Every row comes from one small tree of marks. The marks that hang from a mark follow it in brackets, in the order of their numbers. Every link used is in the known rows. Which tree was each row made from?
In the rows, 128 means zero.
Known rows
Q749[Q796[Q379[Q658] Q454 Q471 Q603]]: [121 112 142 119 132 122 129  92 110 124 132 168 123 108 181  29 128  88
 110 124 180]
Q234[Q796[Q379 Q454 Q603]]: [116 107 141 120 118 130 121  99 121 140 111 153 122 112 176  52 123  98
 121 139 163]
Q796[Q379[Q658] Q454 Q471 Q603 Q749]: [124 120 114 122 151 103 109  87 114 121 144 169 119 111 190  63 130  78
 110 125 179]
Q234[Q796[Q749]]: [ 94 102 127 114 111 132 107 108 129 123 114 139 113 127 174 130 138 127
 126 130 157]
Q749[Q796[Q234 Q379[Q658] Q454 Q471]]: [110 123 141 122 126 110  98  98 106 126 143 174 123 109 180   4 135  78
 106 118 197]
Q796[Q234 Q379 Q454 Q471 Q603 Q749]: [119 139 104 129 162  92  97  90 113 135 132 171 115 115 194  60 131  75
 109 122 181]
Q454[Q796[Q234 Q379[Q658] Q471 Q749]]: [116 121 137 123 128 118  86  95 117 105 151 180 119 121 185  35 143  75
 116 115 177]
Q471[Q796[Q379 Q603]]: [132 112 144 101 119 141 122 106 132 125 118 157 118 112 175  76 126 101
 129 128 159]
Q749[Q796]: [109 101 134 103  96 148 129 113 127 121 114 143 113 126 163 109 141 136
 123 123 168]
Q379[Q658 Q796[Q454 Q471 Q749]]: [ 99 113 117 111 129  97  88 104 112 105 147 157 111 113 185  68 128 138
 107 128 175]
Q454[Q796[Q379[Q658[Q749]] Q471]]: [127 102 161 110 105 142 105 102 134 101 154 174 121 121 170  24 140  77
 114 116 178]
Q234[Q796[Q379 Q454 Q471 Q749]]: [108 129 131 127 136  99  87  99 112 126 129 156 130 124 186  54 124  90
 109 123 176]
Q796[Q603 Q749]: [115 105 106 112 130 135 126 101 133 123 116 147 106 123 176 158 139 123
 125 129 155]
Q379[Q658[Q749] Q796[Q454 Q471 Q603]]: [109  95 134 105 123 120 110 102 126 120 145 160 102  99 177  44 128 126
 108 133 173]
Q379[Q796]: [114  98 128  95  89 130 107 117 133 113 120 142 101 117 166  78 136 156
 124 132 162]
Q796[Q379 Q454 Q471]: [134 131 129 115 125 115  94 102 117 120 135 165 122 122 175  36 131  98
 105 122 191]
Q471[Q796[Q234 Q379 Q454 Q603 Q749]]: [111 133 122 118 154 103 101  98 112 136 126 167 123 115 193  76 118  86
 119 127 166]
Q454[Q796]: [121 105 142 104  89 156 115 113 131 102 123 153 116 134 161  93 142 143
 125 128 161]
Q234[Q796[Q454 Q749]]: [ 91 113 124 119 121 120 106 108 115 129 118 142 122 126 179 122 127 127
 117 135 165]
Q234[Q796]: [106  96 138 106  91 151 114 112 133 127 112 141 113 121 164  98 141 138
 126 133 164]
Q471[Q796[Q454]]: [113 120 139 102 112 134 104 114 118 120 124 150 128 123 170  91 126 140
 117 130 174]
Q658[Q379[Q796] Q749]: [109  89 131  94 101 142 123 117 140 123 141 144 110 120 162  77 147 103
 122 128 168]
Q379[Q658]: [116  90 123  99  94 151 115 108 133 115 136 153 110 114 163  94 149 127
 123 130 176]

Which tree is each row?
[102 121  93 123 146 113 112  98 118 138 120 156 107 119 185 119 135 112
 116 132 170] | Q796[Q234 Q454 Q603 Q749]
[132 127 122 113 120 119  89 104 129 123 134 169 109 116 175  30 144  86
 115 117 190] | Q796[Q234 Q379 Q471]
[130 115 145 114 123 130 132  98 125 122 118 158 114 117 178  57 131  95
 119 118 170] | Q749[Q796[Q379 Q471 Q603]]
[ 91 106 131 112 125 130 134 109 118 144 138 154 125 124 167  65 147  70
 111 124 185] | Q658[Q379 Q749[Q796[Q234 Q454]]]
[107 102 155 116 116 120  96 100 122 128 149 163 125 106 176  16 131  75
 108 125 189] | Q234[Q796[Q379[Q658[Q749]] Q454 Q471]]
[120 114 112 121 150 110 101  89 124 123 143 173 109 106 189  59 143  64
 118 119 178] | Q796[Q234 Q379[Q658] Q471 Q603 Q749]
[112 117 110 115 158 102 117  97 115 117 137 153 118 121 186  69 130 103
 111 131 168] | Q658[Q379[Q796[Q454 Q471 Q603 Q749]]]
[126 109 132 114 135 122 116  92 127 129 151 171 116 102 178  37 132  70
 107 124 186] | Q796[Q379[Q658[Q749]] Q454 Q471 Q603]
[115 130 116 113 126 115  90 105 118 123 132 163 110 117 176  53 139 123
 104 124 195] | Q796[Q234 Q454 Q471]
[115 121 107 115 125 116  94 103 128 132 130 161 109 123 181  95 145  85
 122 120 176] | Q796[Q234 Q379 Q749]
[138 123 150 112 106 137 101 104 125 101 132 168 121 131 170  35 136 102
 116 117 175] | Q454[Q796[Q379 Q471]]
[110 102 140 114 121 133 137 102 133 145 120 160 104 112 175  67 138  69
 123 121 166] | Q658[Q749[Q796[Q234 Q379 Q603]]]
[115 106 127 115 123 143 129 101 126 108 116 153 113 134 177 133 137 133
 128 128 143] | Q454[Q796[Q603 Q749]]
[102  96 122  97 106 133 112 115 139 133 142 151 104 116 167  44 150  92
 122 127 176] | Q658[Q379[Q796[Q234]] Q749]
[117  93 118  97 113 144 138 108 135 123 124 144 108 115 167  68 143 116
 128 135 157] | Q658[Q379[Q796[Q603]]]
[ 99 116 128 114 115 125 114 110 112 134 116 154 115 122 171  75 137 129
 112 127 179] | Q749[Q796[Q234 Q454]]
[116 122 133 115 121 132  99 105 121  94 131 159 119 141 176 103 136 134
 117 118 164] | Q454[Q796[Q471 Q749]]
[107 136 124 115 143  99  85 106 109 133 131 164 126 120 189  68 122  93
 116 124 177] | Q471[Q796[Q234 Q379 Q454 Q749]]
